Each row was made from one path, in order. Every step used is in the known rows, and no mark comes twice. Write each row's path.
Known rows
rimi vedun: 0.582 -1.781 -0.909 0.986 0.394 -1.390 -0.703 -0.583 0.925 0.454 1.116 2.412 0.830 3.804 2.050 -0.667 1.461 -1.052 0.968 1.676 -0.717 0.300
rino bonop satoma: 2.386 -3.938 0.541 -2.250 1.617 3.719 -2.054 0.235 0.571 -0.266 5.262 -1.942 0.918 2.349 -2.328 -1.375 -2.178 -1.646 -1.980 -0.154 -0.790 -0.595
bonop rino vedun rimi loko satoma: 2.406 0.305 -0.186 -3.738 -6.044 2.900 -4.380 -2.654 1.370 0.748 1.112 -3.763 2.167 4.931 0.648 2.151 -1.206 1.925 -4.178 -2.128 -6.258 -1.729
loko satoma bonop rino vedun velako: 3.584 -1.562 -1.850 -2.735 -2.023 2.907 -4.840 -3.015 3.759 3.376 3.813 -2.339 2.755 4.097 0.061 0.911 3.460 0.758 -5.646 -3.298 -6.519 -1.207
rino bonop: -0.771 -2.678 1.591 -2.143 1.846 2.145 -0.641 -0.939 0.040 0.945 2.809 0.444 0.562 2.073 -1.224 -0.296 0.679 -1.766 -0.760 -1.078 0.494 1.303
satoma bonop rino: 1.149 -2.485 0.538 -3.467 0.587 1.862 -2.992 -1.403 3.954 1.510 2.418 -1.451 2.148 1.643 0.089 3.883 2.333 -2.547 -2.738 -3.080 -1.558 -2.455
satoma loko velako: 4.366 0.425 0.964 -1.335 0.174 2.179 0.381 -4.522 -0.564 0.262 -2.789 -1.089 -0.421 -1.694 -1.892 -1.656 3.251 4.122 -4.814 -0.174 -2.774 0.996
bonop rino vedun rimi: -3.258 0.130 -1.561 -2.675 -3.657 -0.451 -0.823 -1.751 4.157 1.587 1.867 -2.692 1.827 5.085 -0.935 3.138 -0.908 -0.357 -1.545 0.339 -2.365 -2.347
vedun velako: 0.100 2.416 -1.231 2.059 -0.801 0.366 -0.591 -1.837 0.560 0.419 0.921 0.878 1.516 0.218 0.580 0.188 2.688 1.336 0.161 -0.588 -1.691 -1.018
rimi loko satoma bonop: 5.994 -3.321 2.343 -3.037 0.180 6.041 -5.374 -2.380 -2.003 0.511 0.947 0.218 1.720 2.420 1.407 0.412 -0.075 1.621 -4.444 -3.810 -4.197 0.206
vedun rino bonop satoma loko velako: 6.994 -4.409 1.066 -3.014 0.958 3.956 -3.257 -5.061 2.246 0.302 5.887 -2.137 1.957 0.071 -5.846 -3.242 2.114 3.338 -6.794 -0.351 -4.385 -2.304
vedun rino bonop rimi: -2.578 -2.536 -0.573 -3.499 1.512 1.496 -3.982 -3.270 2.782 0.470 6.583 1.412 1.947 1.628 -2.604 1.195 0.857 -0.433 -2.623 -0.964 -1.191 -1.112
bonop rino vedun: -0.031 0.563 -2.072 -3.124 -2.357 -1.445 -0.576 0.161 3.264 0.759 1.900 -3.784 1.735 1.845 -0.465 2.402 2.618 -1.386 -0.698 0.275 -2.392 0.162
vedun rimi loko tutan: 0.504 1.805 1.523 -2.052 -3.619 2.787 -2.309 -5.493 -0.959 -4.971 -2.290 2.870 1.827 2.964 -0.058 1.952 -0.780 2.415 -0.597 -1.708 -3.051 -1.567
satoma bonop rimi vedun: -1.125 -4.145 -1.715 -2.624 3.273 3.004 -4.087 -3.587 1.921 0.961 3.137 3.586 1.664 6.306 2.240 2.340 0.519 -0.982 -3.666 0.472 -2.312 0.221
rino bonop satoma loko tutan: 6.155 -3.268 1.604 -4.000 0.124 4.850 -2.360 -4.506 0.369 -5.054 0.017 -0.008 0.227 1.578 -4.372 -2.609 -0.521 0.643 -4.339 -1.538 -4.234 -0.051
rimi vedun velako: 0.723 0.783 -2.278 2.982 -0.613 -1.061 -1.674 -2.259 1.510 0.809 1.776 3.509 2.286 3.830 2.472 -0.609 4.451 0.231 0.848 1.330 -2.453 -0.482
vedun rimi loko satoma bonop rino: 3.647 -2.748 2.480 -3.721 -2.855 6.115 -7.347 -4.725 1.826 1.680 1.788 -1.232 2.832 4.684 1.503 4.185 -1.192 0.959 -6.181 -5.465 -5.389 -4.050
rino bonop rimi vedun velako: -2.145 -0.885 -1.799 -1.143 1.573 2.936 -3.841 -4.843 2.133 0.593 5.510 4.097 2.542 5.854 1.772 1.103 4.042 -0.864 -2.214 0.431 -2.825 0.772
satoma bonop rino vedun: 0.343 -2.814 -1.826 -5.188 0.023 1.052 -1.960 -1.199 4.140 2.122 3.317 -2.920 2.621 4.325 -0.551 3.143 2.426 -2.320 -2.810 -1.143 -3.046 -0.259
rimi loko: 2.658 1.322 1.022 -1.415 -1.141 1.862 -1.557 -0.771 -1.801 -1.598 -0.266 -0.606 1.867 0.294 1.434 1.527 1.428 0.744 0.338 -0.662 -1.974 0.981
loko satoma bonop: 3.247 -4.326 1.286 -1.513 1.455 4.055 -3.583 -1.368 0.134 2.403 1.031 0.731 -0.234 1.990 0.084 -1.286 -1.594 1.146 -4.827 -3.108 -2.469 -0.224

Which path is each row?
5.829 -0.242 -1.040 -4.024 -3.495 4.852 -6.618 -3.773 2.246 1.723 3.665 -2.936 4.668 4.376 1.538 2.607 5.285 1.488 -5.230 -3.746 -8.226 -0.468
rimi loko satoma bonop rino vedun velako
-1.169 -1.717 -2.659 -0.339 0.060 -1.782 -3.924 -3.173 3.459 -0.012 4.613 3.067 2.147 3.196 0.355 0.610 1.816 0.349 -1.333 2.077 -2.554 -2.042
bonop rimi vedun rino
3.988 1.659 0.906 -2.987 -2.331 1.880 -1.879 -3.341 -1.755 -5.743 -2.491 1.486 1.725 0.036 0.384 0.804 2.444 1.627 -0.153 -1.509 -3.144 1.096
rimi loko tutan
3.704 0.802 0.478 -2.998 -1.644 5.019 -4.951 -2.230 -2.606 -1.580 -0.276 -0.621 0.409 0.179 1.949 1.069 -1.009 2.957 -4.784 -2.021 -4.420 0.942
bonop rimi loko satoma
7.014 -6.030 -0.026 -2.709 -0.413 1.103 -5.064 -6.086 3.338 -4.148 4.493 2.852 2.612 4.672 -4.234 -3.535 1.984 0.571 -3.558 0.338 -6.001 -2.374
rimi vedun rino bonop satoma loko tutan
1.709 -1.096 0.033 -6.896 -2.065 5.219 -3.521 -6.531 3.070 2.444 3.363 -2.948 4.757 6.227 -0.193 4.861 3.048 2.206 -6.208 -1.905 -5.320 -1.369
satoma bonop rino vedun rimi loko velako
0.734 1.972 -0.721 -3.014 -0.955 3.583 -3.083 -2.144 -1.772 -2.585 0.040 -0.556 1.580 0.329 1.870 3.441 0.613 0.977 -1.900 -0.193 -2.319 0.813
bonop rimi loko
3.387 -2.786 0.952 -4.759 -0.783 5.008 -7.933 -4.012 -0.030 -0.319 5.926 0.475 2.379 1.785 -1.162 0.439 0.882 2.036 -5.126 -3.121 -4.771 -0.669
vedun rino bonop rimi loko satoma
5.655 -6.651 0.354 -0.986 0.252 1.341 -5.108 -3.423 3.315 0.099 6.465 0.556 2.447 4.782 -3.199 -2.734 1.425 -0.344 -3.189 1.200 -4.480 -2.434
rimi vedun rino bonop satoma loko
-3.396 -2.979 -1.064 -4.336 -1.634 2.286 -2.545 -3.317 4.795 3.173 3.254 -1.760 2.660 7.316 -1.061 4.319 -1.053 -1.133 -3.193 -1.405 -3.301 -2.973
satoma bonop rino vedun rimi
-4.424 -0.328 -1.925 -1.336 -2.366 0.457 0.159 -1.814 1.145 1.674 0.208 -0.135 0.841 6.036 -1.005 0.446 -3.333 1.288 -0.141 1.682 -1.707 -0.583
rino vedun rimi
0.733 -1.074 -0.108 -7.230 -3.740 4.117 -4.321 -6.588 2.935 -2.555 1.036 0.133 4.571 7.421 -0.721 4.936 1.608 0.515 -3.347 -3.014 -6.334 -1.892
satoma bonop rino vedun rimi loko tutan
4.787 -4.365 1.383 -2.320 0.659 4.694 -2.581 -1.983 0.137 -0.904 2.119 -1.957 0.369 2.241 -3.380 -1.705 -1.151 -0.055 -3.854 -0.491 -2.840 -0.422
rino bonop satoma loko
0.421 -1.397 0.268 -4.839 0.195 3.556 -5.900 -4.196 0.798 -1.089 6.244 0.612 3.606 1.982 -1.404 2.765 2.496 0.266 -2.363 -1.642 -3.043 -0.304
vedun rino bonop rimi loko
3.569 0.564 1.005 -1.669 -1.395 0.933 -0.657 -4.729 -0.190 -4.792 -4.800 1.993 -0.690 -0.826 -2.377 -1.367 1.673 2.365 -1.988 -1.502 -3.679 0.430
satoma loko tutan
3.008 -3.969 -0.992 -4.947 -1.050 2.369 -4.044 -1.148 3.119 3.058 3.289 -3.138 1.480 4.084 -0.595 0.920 0.826 -0.318 -5.690 -2.945 -4.748 -0.519
loko satoma bonop rino vedun
2.417 -0.782 0.613 -6.251 1.088 4.739 -5.116 -6.265 0.874 -0.146 6.694 0.020 3.664 0.581 -1.719 1.880 4.774 2.883 -5.326 -1.216 -3.550 0.263
vedun rino bonop rimi loko velako
-0.523 -1.885 -0.277 -5.702 -2.914 4.200 -4.413 -4.237 3.060 1.558 3.040 -2.200 4.466 7.296 0.176 5.762 0.829 -0.504 -3.002 -1.767 -5.064 -2.129
satoma bonop rino vedun rimi loko
0.425 1.195 -0.395 -3.441 -2.752 3.620 -0.732 -4.676 -0.994 0.890 0.966 -1.585 2.504 4.656 -0.290 0.937 0.756 4.914 -3.192 1.069 -3.994 0.992
rino vedun rimi loko velako
-0.057 -4.124 -0.449 -4.208 -2.416 3.631 -4.507 -3.554 3.884 4.056 2.829 -1.883 1.646 7.175 -0.975 1.839 -2.534 0.685 -6.353 -2.874 -4.939 -2.992
loko satoma bonop rino vedun rimi
0.897 -1.118 0.255 -4.655 1.598 6.144 -4.916 -3.810 -0.653 -0.911 1.769 0.629 2.516 2.589 1.605 4.168 0.802 0.508 -3.676 -1.771 -3.230 0.488
satoma bonop rimi loko
-0.484 -3.399 0.762 -1.622 1.133 -0.110 -2.884 -1.678 2.449 1.239 5.756 0.935 2.072 1.247 -3.053 -0.548 1.538 -0.917 -0.306 -1.339 -0.695 -1.105
vedun rino bonop
0.639 2.306 -0.927 -5.763 -6.124 1.527 -2.499 -5.348 2.167 -4.062 -0.296 -0.868 3.297 5.022 -0.547 3.810 1.355 1.265 -1.650 -1.497 -5.460 -1.426
bonop rino vedun rimi loko tutan
1.888 -5.361 -1.098 -2.379 2.202 4.385 -5.734 -3.592 0.944 1.814 2.506 3.208 0.420 6.290 2.464 -0.353 -1.234 0.522 -6.286 -1.092 -3.753 0.062
loko satoma bonop rimi vedun
1.541 1.515 1.495 -1.851 -1.980 4.193 -1.498 -5.321 -1.248 0.227 0.031 -0.221 2.222 2.110 0.599 1.794 0.633 4.307 -3.226 -0.531 -2.453 -0.891
vedun rimi loko velako
1.662 -3.695 0.578 -3.907 -2.323 6.404 -5.383 -3.929 -0.761 2.284 1.488 -0.148 2.106 8.219 0.289 0.748 -3.203 3.227 -4.757 -2.117 -6.003 -0.089
rino vedun rimi loko satoma bonop
